Every row comes from one small tree of marks. The marks that hang from a mark follow it in brackets, in alphabetical order. Every link used is in the known rows. Which tree was each row made from?
(in the rows, 128 means zero)
Known rows:
zifaz{nesa vuda{dogev{nulaz} neroguv}}: [134 177  75 117 162  89 111  66 145 147 112 160 157 135 143 163  83  87
  82 128 111 142 228  91 179 104 104 106 183 112 160 145 122 189 130 122
 151 133 117 121 193 131 111 153 160]
bires{vapibe{dotip{sovo} gele} vuda{dogev neroguv}}: [109 184 149 127 157 106 116 136 117 194 113 181 142 139 127 123 112  68
  92 166 194 164 202 119 183 144  96 106 112 105 146 125  84 112 169  91
 119 109 126  97 161 150 113  92 181]
zifaz{vuda{dogev{nulaz{farem}}}}: [134 170  73 116 150 101 114  84 143 141 112 159 139 145 133 177 110  90
  92 139 163 133 201 123 178 118 100 100 143 120 147 150 116 151 131  96
 146 134 118 127 193 137 116 150 162]
neroguv{nesa}: [127 169 151 127 140 101 122 109 109 156 112 180 155 149 125 161  88  92
 104 100 146 110 164 145 160 130  92  95 151 121 148 122 120 136 146  64
 137 139 118 147 150 122 136 153 181]
vuda{dogev{nulaz} zifaz}: [125 163  86 116 153 104 102  88 101 152 105 165 135 113 139 156 103  72
 104 104 128 131 209 125 191 116  83  95 147 113 156 130 110 154 134 115
 152 124 119 136 176 122 119 149 177]
zifaz{nesa vuda{dogev{nulaz{farem kobu sede}} neroguv}}: [139 176  53 117 158  94 118  72 162 152 116 154 165 139 135 172 109  84
  74 123 126 141 217  88 187  82 114  85 166 117 160 174 123 189 127 120
 145 137 124 119 211 123  94 145 154]
mapelif{vapibe{dotip{sovo}}}: [117 161 161 133 130 105 127 148 115 141 116 170 149 171 123 137  93  88
 104 147 182 139 163 127 155 149  90  92  99 109 137  96 112  97 156  82
 129 124 113 121 174 104 133 115 189]
nezanu{sovo{mapelif{vapibe{gele}}} zuken{nosi sisu}}: [109 160 160 120 134 106 117 144 117 131 109 133 138 173 135 125  88  94
 132 171 153 116 153 121 128 179  68 109  97 112 123  61  84 152 151  85
 131 129 114 133 140  53 127 149 197]
zifaz{nesa vuda{dogev{nulaz{kobu sede} zuken}}}: [140 171  71 125 151  94 124  65 172 145 107 149 168 132 133 171 117  93
  78 133 116 133 211  89 178  97 109  97 160 116 157 153 126 184 133 124
 146 137 124 126 225 114 108 151 163]
dogev{nulaz{sede} zuken}: [140 168  76 132 143 109 109 106 150 154 112 161 159 142 123 169 141 102
  85 108 117 124 182 129 168 134  90 110 113 115 145 135 125 139 140 110
 146 130 131 134 193  82 149 158 186]
kobu{vuda{dogev{zuken} zifaz{nesa}}}: [128 172  83 124 160 106 121  62 124 135 107 167 155 113 139 145  99  81
  92 129 124 125 193 125 170 108  91  96 149 116 159 127 113 164 130  97
 141 125 124 121 170 126 123 115 189]
dogev{vuda{zifaz{nesa}} zuken}: [142 172  73 129 143 102 111  82 144 176 112 162 174 140 123 152 124  94
  98 134  84 126 196 120 162 141  96 129 144 106 155 100 128 151 138 114
 139 129 124 138 184 113 143 139 177]
sede{nulaz}: [129 170 132 132 156 103 115 115 101 134 110 186 143 147 134 165  84  85
 106 131 161 119 177 147 161 125  80 107  86 117 141 136 102 164 134  68
 136 134 111 119 164 110 136 142 182]
farem{nulaz{kobu sede} zuken{nosi sisu}}: [134 159 118 134 139 121 122 122  87 142 108 141 165 146 121 132  65  73
 106 156 154  89 142 129 158 112  89  87  66 126 121 123  96 179 146  78
 130 134 111 153 220  98 138 167 192]
zifaz{vuda{neroguv}}: [130 178  71 123 150  97 108  94 130 146 117 173 152 154 132 164  85  87
  93 147 151 130 201 134 164 131  96 114 145 116 141 139 121 134 136  84
 142 131 116 122 161 143 128 150 168]
nezanu{zuken}: [121 170 104 125 147 104 121 106 123 135 110 164 151 141 129 153  94  91
 121 146 169 123 194 137 150 171  74 112 121 118 137 135 107 137 150  76
 141 126 120 141 160 112 133 154 193]
mapelif{sovo{nezanu{zuken} nosi} vapibe{dotip}}: [121 156 145 127 128 102 127 150  91 130 124 163 129 178 136 123 100  99
  96 177 157 156 168 114 138 160  89  61  85 114 136  74 108  68 168 103
 141 112 106 113 148  64 139 103 176]
neroguv{nesa{zifaz} vuda{dogev{zuken}}}: [126 166 144 131 136 103 114  63  83 165 107 170 145 122 124 173  89  86
 104 123 134  94 153 145 176  98 103  92 190 131 145 116 119 134 132  75
 146 137 114 128 165 129 139 143 179]
dotip{sovo{mapelif nosi{zuken}} vapibe{gele} vuda{dogev}}: [117 175 183 127 118 102 118 157  68 184  98 175 116 157 142 137 120  96
  85 165 122 151 143 140 158 150  94  57 128 109 145 125  85  99 136 116
 124 129 120 119 199  18 157 121 169]
bires{vuda{dogev zifaz{nesa}}}: [124 179  94 119 156  99 125  75 120 168 110 170 153 123 131 153 105  69
 109 133 155 134 211 120 182 146  87 103 141 110 157 120 106 131 145 101
 139 121 113 131 168 152 120 125 178]
kobu{vuda}: [129 178  96 125 148 107 124  95 119 121 115 178 148 144 130 154 104  88
 101 124 169 118 166 157 157 130  91 101 109 123 141 129 115 135 142  61
 133 129 122 121 139 126 135 114 190]
neroguv{vuda{dogev{nulaz{kobu sede}} zifaz{nesa}}}: [132 164  89 120 142  98 115  83 118 167 111 160 154 116 129 154 108  68
 104  86 119 115 196 119 188  72 106  81 163 116 151 137 122 155 133 116
 145 133 122 123 177 121 106 156 173]
mapelif{sovo{nezanu{zuken{nosi}}} vapibe{dotip{vuda} gele}}: [122 160 169 130 126  97 130 171 116 157 122 161 134 183 130 113 108  88
 102 179 140 144 141 118 138 145  84  84  85 113 131  59  99 102 172 105
 125 107 106 113 146 100 128 113 191]
farem{nulaz zuken}: [132 166 118 133 162 116 111 100  85 139 106 167 150 131 127 145  34  82
 109 152 160 111 172 133 156 149  79 107  92 124 138 141 108 135 146  97
 142 124 108 139 187 121 144 167 195]
neroguv{vuda}: [129 170 114 128 135 102 113 106 109 155 117 174 145 146 122 156  94  85
 117 110 158 108 178 160 160 133  96 105 128 119 136 116 122 113 142  70
 139 137 115 130 138 137 138 154 182]
kobu{vuda{dogev{zuken{nosi}}}}: [128 173  97 127 150 112 121  89 114 129 110 161 151 126 136 147 112  91
  92 145 151 119 174 148 165 131  86  98 122 122 144 122 106 157 132  79
 137 135 122 121 184 117 136 110 189]
sede{nulaz{farem{zuken{nosi sisu}} kobu{vuda{dogev}}}}: [134 167 120 129 153 117 127 102  98 125 109 159 146 145 133 145  94  77
  99 165 176 108 150 137 159  93 103  88  74 126 135 149  89 209 122  53
 127 142 117 123 205 101 107 133 191]
sovo{mapelif{vapibe{dotip}} nezanu nosi{zuken{sisu}}}: [118 160 142 132 117 111 107 144  67 130 124 162 113 176 144 137 106 101
  80 145 117 159 178 159 135 171 107  33  79 119 140  96  79  69 156  92
 146 118 109 129 112  22 165 129 146]
vuda{dogev{zuken{sisu}} neroguv zifaz{nesa}}: [124 166  77 123 157 104  95  64 104 170 107 158 158 114 142 133  80  76
  90 131  80 130 231 102 179 127  86 105 174 105 164 114 107 191 126 108
 153 127 121 146 182 116 123 149 182]
dogev{nulaz{farem sede} vuda{neroguv} zuken{nosi}}: [153 175  43 126 139 112 103 126 154 186 127 142 175 163 116 166 176 102
  75 126  90 128 168 124 170 118 106 116 120 113 141 123 122 161 126 126
 136 136 134 124 225  75 146 143 169]
vuda{dogev neroguv{nesa}}: [121 171 114 123 158 104 103  89  83 164 111 174 153 121 137 153  77  82
  90 114 136 127 206 133 184 122  88  82 180 120 157 147 110 153 130  89
 149 138 120 135 175 120 122 138 172]
nosi{zuken}: [123 172 133 125 149 101 113  97 103 137 117 176 148 141 131 158 103  82
 102 123 154 126 202 159 153 153  76 102 104 117 151 137  99 127 147  76
 140 125 115 142 159 101 150 168 180]
bires{vapibe{dotip} vuda{dogev{nulaz} neroguv{nesa{zifaz}}}}: [120 180 136 124 158 101 122  94 102 181 111 173 145 133 121 151 109  67
  99 149 178 151 203 115 194 114 105  99 158 116 145 126  93 131 162  92
 134 115 130 100 164 144 121 102 177]
vapibe{dotip{sovo{mapelif}} gele}: [116 169 157 138 141 112 101 172 136 162 117 183 133 160 134 129 102  95
  83 118 155 145 159 142 156 153  90  94  95 112 150 134  89 111 166  80
 122 116 119 107 130  82 117 114 181]
dogev{nulaz{farem kobu} zuken{nosi sisu}}: [145 161  92 129 124 113 113 117 146 148 116 139 147 165 121 157 158  97
  90 119 118 113 157 123 155 137 115 109 103 116 136 109 114 195 133  83
 136 148 130 161 206  80 130 165 192]
vapibe{dotip{sovo}}: [119 164 152 134 135 113 116 149 122 152 114 175 144 163 128 139  98  88
  98 132 186 136 181 137 158 151  87 104 116 113 143 130 104 122 157  73
 129 126 120 118 164 101 136 124 189]
sede{nulaz{farem{zuken{nosi sisu}} kobu{vuda}}}: [137 168 120 130 149 116 129 111 105 125 113 163 149 156 129 145  96  79
 100 160 173 104 138 143 151  96 105  97  65 125 131 143  94 204 127  44
 123 140 118 125 192 102 113 139 194]
neroguv{nesa vuda{dogev{nulaz{sede}} zifaz}}: [127 162 127 118 141 100 114  92  93 186 108 168 151 118 128 155  98  71
 104  80 116 103 166 134 188  60 101  79 198 121 145 124 121 134 131 102
 144 132 120 125 163 124 120 170 177]
bires{vapibe{dotip} vuda{dogev{zuken} zifaz{nesa}}}: [120 172 123 129 159 102 131  94 139 183 107 164 158 128 122 138 110  69
 107 166 163 156 225 102 182 142  92 109 133 103 152 111  94 128 166 103
 129 114 127 109 177 155 120 108 181]
nezanu{sovo{nosi} zuken}: [115 166 130 121 151 108 119 114 107 121 108 157 139 160 140 147  89  96
 127 160 168 130 198 120 140 182  72 112 119 117 135 124 106 123 141  92
 144 127 117 120 135  56 142 146 187]
dogev{nulaz{farem sede} vuda{zifaz} zuken{nosi sisu}}: [150 163  57 121 123 115 108 117 149 188 120 134 166 168 116 155 181  93
  90 124  79 110 150 119 166 104 103 118 113 111 133  78 112 178 132 107
 133 130 130 144 213  81 149 156 176]
kobu{vuda{dogev{nulaz}}}: [129 175  86 118 156 108 118  80 114 124 109 168 141 124 137 155 113  85
  93 115 158 128 184 144 175 112  94  92 129 124 148 138 111 157 134  88
 143 129 126 118 166 115 126 114 188]
nesa{zifaz{vuda{dogev{nulaz{kobu sede}} neroguv}}}: [132 176  59 122 146  99 110  63 113 133 112 164 144 131 130 189 110  76
  87 148 157 119 178 124 195  83 104  88 140 129 144 160 114 158 134  92
 149 125 116 112 187 127 116 121 159]
vapibe{dotip{sovo vuda{neroguv zifaz{nesa}}}}: [124 167 146 133 135 105 117 139 118 182 110 177 149 164 129 130  88  72
  97 140 138 144 183 115 165 128  95 107 157 106 146 129 106 147 145  97
 129 120 122 107 165  93 136 129 193]

Write each row's tree:
[111 161 145 121 138 103 125 140 118 126 110 135 143 164 133 145  83  96
 132 173 175 124 164 123 135 185  65 104 109 115 127  92  96 130 145 104
 134 135 115 117 164  54 131 144 191]
nezanu{sovo{mapelif{vapibe}} zuken{nosi}}
[125 161 134 126 142 103 110  80  89 188 106 170 153 115 128 149  88  78
 106 107 112 103 172 138 174  95 100  92 203 118 149 114 120 129 128  92
 144 138 118 131 161 132 128 166 185]
neroguv{nesa vuda{dogev{zuken} zifaz}}
[129 177  92 125 149 105 120  66  92 128 111 175 151 121 131 158 105  73
  89 127 161 116 167 141 183  86 112  72 149 131 150 165 113 164 131  70
 139 138 128 120 169 118 104 100 181]
nulaz{kobu{vuda{dogev neroguv{nesa{zifaz}}}}}
[138 164  84 130 133 113 106 101 141 155 109 153 156 151 123 157 144  99
  89 110 109 113 180 126 160 132  92 113 110 114 138 103 118 163 141  90
 146 130 131 152 188  75 152 167 191]
dogev{nulaz{sede} zuken{sisu}}
[147 175  91 127 139 102 102 108 124 188 116 153 173 151 124 151 143 101
  80 120  64 125 169 123 164 123 112 132 172 111 143  96 126 179 129 126
 141 139 131 131 209  80 153 158 179]
dogev{nulaz vuda{neroguv{nesa}} zuken{nosi}}
[112 158 136 126 141 105 118 135 102 134 107 150 132 169 136 132  86  94
 125 183 154 148 180 114 141 175  77  86 124 113 131 109  96  89 142 113
 141 120 118  96 130  16 136 123 186]
nezanu{sovo{mapelif{vapibe{dotip{vuda{zifaz}}}} nosi} zuken}
[112 165 164 123 140 104 105 125  88 126 117 162 125 172 141 136  95  98
 103 141 138 137 172 138 137 169  82  83  80 113 143  88  90  98 144  92
 139 125 110 122 115  19 145 135 171]
nezanu{sovo{mapelif{vapibe{gele}} nosi{zuken{sisu}}}}
[144 179  58 115 152  94 100  86 127 179 116 167 163 141 130 150 119  80
  93  97  73 138 206 109 178 104 108 122 168 105 157 114 128 176 135 136
 144 123 127 125 169 105 127 147 172]
dogev{nulaz vuda{neroguv zifaz{nesa}}}
[120 174 160 138 141 109 105 166 125 183 115 188 139 169 130 122 105  81
  87 139 139 146 165 136 162 136  95 112 122 109 143 133  98 130 153  84
 120 114 121 104 136 100 129 120 193]
vapibe{dotip{sovo vuda{neroguv}} gele}
[124 182 186 126 106 102 127 174  85 210 101 187 132 174 134 141 102  82
  89 147 106 131 126 133 152 122 111  83 171 110 140 113 113 128 142 104
 114 134 127 130 161 105 156 152 184]
dotip{sovo{nezanu} vapibe{gele} vuda{neroguv{nesa}}}
[119 180 187 125 122  99 123 136  71 201  95 183 135 151 133 146  97  78
  95 161 124 124 129 121 176 106  99  89 182 112 143 117 106 146 133  99
 120 132 123 124 200 101 142 127 188]
dotip{sovo vapibe{gele} vuda{dogev neroguv{nesa{zifaz}}}}
[124 172 134 125 136  98 121 135  98 184  98 178 137 141 132 145 107  73
 116 149 105 125 173 138 178 118  80  94 143 108 144 115 103 126 138 102
 124 127 121 134 164 135 138 138 183]
dotip{vapibe{gele} vuda{dogev zifaz}}
[131 170  80 118 151  98 111  79 133 138 108 161 142 138 137 171 103  88
  94 138 155 133 207 123 178 119  95 106 149 118 145 138 118 151 135 102
 148 132 116 125 191 136 123 150 166]
zifaz{vuda{dogev{nulaz}}}
[112 160 138 119 133 111 115 131 114 132 106 129 138 169 136 136  86  93
 134 164 167 110 174 125 131 188  65 115 114 117 124  84  85 171 145  79
 136 137 119 135 149  47 135 159 195]
nezanu{sovo{mapelif} zuken{nosi sisu}}
[141 168  69 129 130 113 113 106 135 144 114 143 165 148 125 141 158  89
  78 121 103 109 153 127 162  96 111 101 111 118 130 112 113 197 132  90
 135 138 136 137 207  66 136 144 195]
dogev{nulaz{kobu{vuda{neroguv}} sede} zuken{nosi sisu}}
[134 167  78 127 154 122 113  85  81 141 105 157 163 124 125 123  58  61
  96 152 147 100 154 125 166  79  96  81  92 127 130 145 102 165 138  83
 135 120 123 132 191 100 123 149 202]
farem{nulaz{kobu{vuda{neroguv zifaz}} sede} zuken{sisu}}
[148 175  69 122 135 101 112  99 136 156 113 161 158 150 119 164 151  87
  98 104 128 130 185 133 176 119 118 110 123 116 144 135 131 161 141 110
 140 138 133 135 190  95 123 137 173]
dogev{nulaz{kobu} vuda}
[128 181 104 122 154 104 118  93 103 140 116 184 158 140 131 146  89  84
  89 115 145 119 165 150 161 106 100  94 154 123 146 135 117 144 135  66
 134 132 127 117 135 121 129 121 191]
kobu{vuda{neroguv{nesa}}}
[133 166 111 129 142 116 123 130 125 146 122 154 151 162 122 156  91  95
 107 149 170 111 161 143 150 164  87 110  84 122 140 131 107 141 142  69
 132 136 111 150 181 129 131 160 182]
nulaz{farem{zuken{nosi}}}
[130 170  93 121 153 104 105  94 100 167 110 165 161 118 133 158 114  77
  79  92 128 129 198 121 198  81 104  68 177 122 156 171 117 167 127 111
 150 140 132 130 201  92 107 144 170]
vuda{dogev{nulaz{kobu sede}} neroguv{nesa}}
[125 166 155 133 142  98 134 129 133 167 110 173 149 163 118 145  91  75
 117 143 156 142 197 119 169 130  90 106 120 108 142 111 103 145 166  81
 125 121 125 119 149 138 134 124 180]
bires{vapibe{dotip{vuda{zifaz{nesa}}}}}
[117 168 167 138 129 116 110 170 101 173 111 183 117 167 145 126 113  87
  80 148 132 157 166 138 161 144 103  78 115 115 145 130  90 114 154  94
 128 112 113 106 133  83 140 109 171]
vapibe{dotip{sovo{nezanu nosi} vuda{dogev}} gele}
[145 169  59 120 136 108  94  87 124 205 111 153 176 144 120 140 151  86
  80 110  50 117 174 113 175  84 109 120 173 109 144  91 123 172 129 116
 144 124 139 139 192  71 146 164 183]
dogev{nulaz{sede} vuda{neroguv{nesa} zifaz} zuken{sisu}}
[128 174  85 127 155 112 117  75 116 127 108 168 150 122 134 151 109  91
  90 141 156 124 186 149 167 131  88  96 125 123 148 135 110 144 131  79
 141 131 126 121 175 117 134 108 191]
kobu{vuda{dogev{zuken}}}
[128 183 103 123 153 104 119  78  94 130 116 185 151 136 130 158  89  83
  91 122 148 110 150 150 165  97 101  95 152 129 145 132 115 148 136  62
 135 128 123 114 131 124 131 109 188]
kobu{vuda{neroguv{nesa{zifaz}}}}
[118 169 110 131 126 105 111 152  92 131 120 166 114 162 147 144 103 112
  90 152 118 157 152 149 138 186 104  43  84 121 139 110  95  64 157 111
 145 117 108 124 105  46 140 120 152]
sovo{mapelif{vapibe{gele}} nezanu{zuken} nosi}
[137 161  92 130 127 122 130 129 137 149 123 138 167 166 113 151 125  85
 100 145 176  99 146 136 161 118 100  82  61 126 131 148 104 161 142  54
 127 142 122 160 210 103 112 153 178]
nulaz{farem{zuken{nosi sisu}} kobu sede}
[139 169  67 126 137 125 133 102 141 134 120 150 166 154 114 147 127  82
  92 144 186 101 143 140 160  97 109  74  69 132 135 164 110 151 139  45
 126 134 133 141 188 105 104 128 187]
nulaz{farem{zuken{sisu}} kobu{vuda} sede}
[132 163 104 124 142  99 111  87 115 172 109 153 150 120 134 147 102  80
 104 105  91 114 192 118 174 104 100 108 173 111 149 103 119 167 129 123
 146 135 115 126 183 120 128 166 183]
neroguv{vuda{dogev{nulaz zuken{nosi}} zifaz{nesa}}}
[113 184 126 129 167 103 113 124 124 184 118 181 146 135 126 128 111  68
  97 159 179 163 220 128 186 144  92 106 108 108 148 130  83 110 170  85
 124 109 126 100 138 163 110  95 176]
bires{vapibe{dotip gele} vuda{dogev neroguv}}
[130 178 148 132 128  97 128 152 117 172 105 183 141 168 124 151 113  88
 115 144 116 122 154 149 158 141  87 107 118 110 136 111 112 118 147  82
 118 133 122 139 151 124 151 143 188]
dotip{vapibe{gele} vuda}
[122 164 100 122 142 104 107  90  90 166 111 169 139 120 131 152  87  71
 117 113 146 111 195 149 180 110  89  93 156 117 145 121 113 123 133  90
 145 130 112 126 152 146 125 148 177]
neroguv{vuda{dogev zifaz}}
[136 166 114 127 150 115 126 106  99 131 112 164 148 150 131 142  93  71
 101 159 161 104 137 138 154  84 105  97  73 123 133 139  93 201 125  52
 123 136 118 122 183 107 107 143 196]
sede{nulaz{farem{zuken{nosi sisu}} kobu{vuda{zifaz}}}}
[119 171 182 138 127 112 113 172 103 171 116 189 121 177 141 125 119  86
  78 146 124 157 161 147 146 145 104  86 102 114 143 127  86 106 159  90
 123 108 114 107 118  71 152 130 175]
vapibe{dotip{sovo{nezanu nosi{zuken}} vuda} gele}
[121 168 170 127  94 106 123 144  58 167 109 163 109 186 136 142 114  96
  86 167 142 151 130 147 137 172 112  49 106 116 131  87  95  96 141 101
 137 125 111 130 171  15 177 130 166]
dotip{sovo{mapelif{vapibe} nezanu nosi{zuken{sisu}}} vuda}
[115 164 143 120 146 107 126 127 122 128 109 143 150 161 135 145  87  87
 137 164 176 112 186 123 138 175  62 130 119 115 128 103 100 161 143  89
 133 134 116 126 157  88 136 162 198]
nezanu{sovo zuken{nosi}}
[146 175  53 112 146 105 105 108 133 197 123 165 169 151 118 168 149  80
  83  90  98 127 170 121 186  71 110  94 160 115 150 140 126 148 130 119
 138 126 134 122 180  96 121 147 165]
dogev{nulaz{farem sede} vuda{neroguv{nesa} zifaz}}
[133 172 106 130 164 116 116  63  64 130 102 168 152 107 130 146  37  67
  92 158 159 106 150 126 173  87 104  78 131 136 143 170 107 167 133  93
 140 128 118 121 199 113 117 132 196]
farem{nulaz{kobu{vuda{dogev neroguv{nesa{zifaz}}}}} zuken}
[127 177  94 125 160 110 111  73 101 146 109 173 158 117 136 144  97  88
  79 132 132 125 182 141 171 110  97  91 172 123 153 142 113 156 124  83
 142 134 130 117 172 112 129 115 191]
kobu{vuda{dogev{zuken} neroguv{nesa}}}
[134 168 122 132 161 113 118 114 110 140 113 176 146 152 129 163  78  88
 104 154 172 117 167 141 154 131  85 108  74 121 141 154 101 162 130  65
 134 133 111 124 180 113 128 157 185]
sede{nulaz{farem{zuken}}}
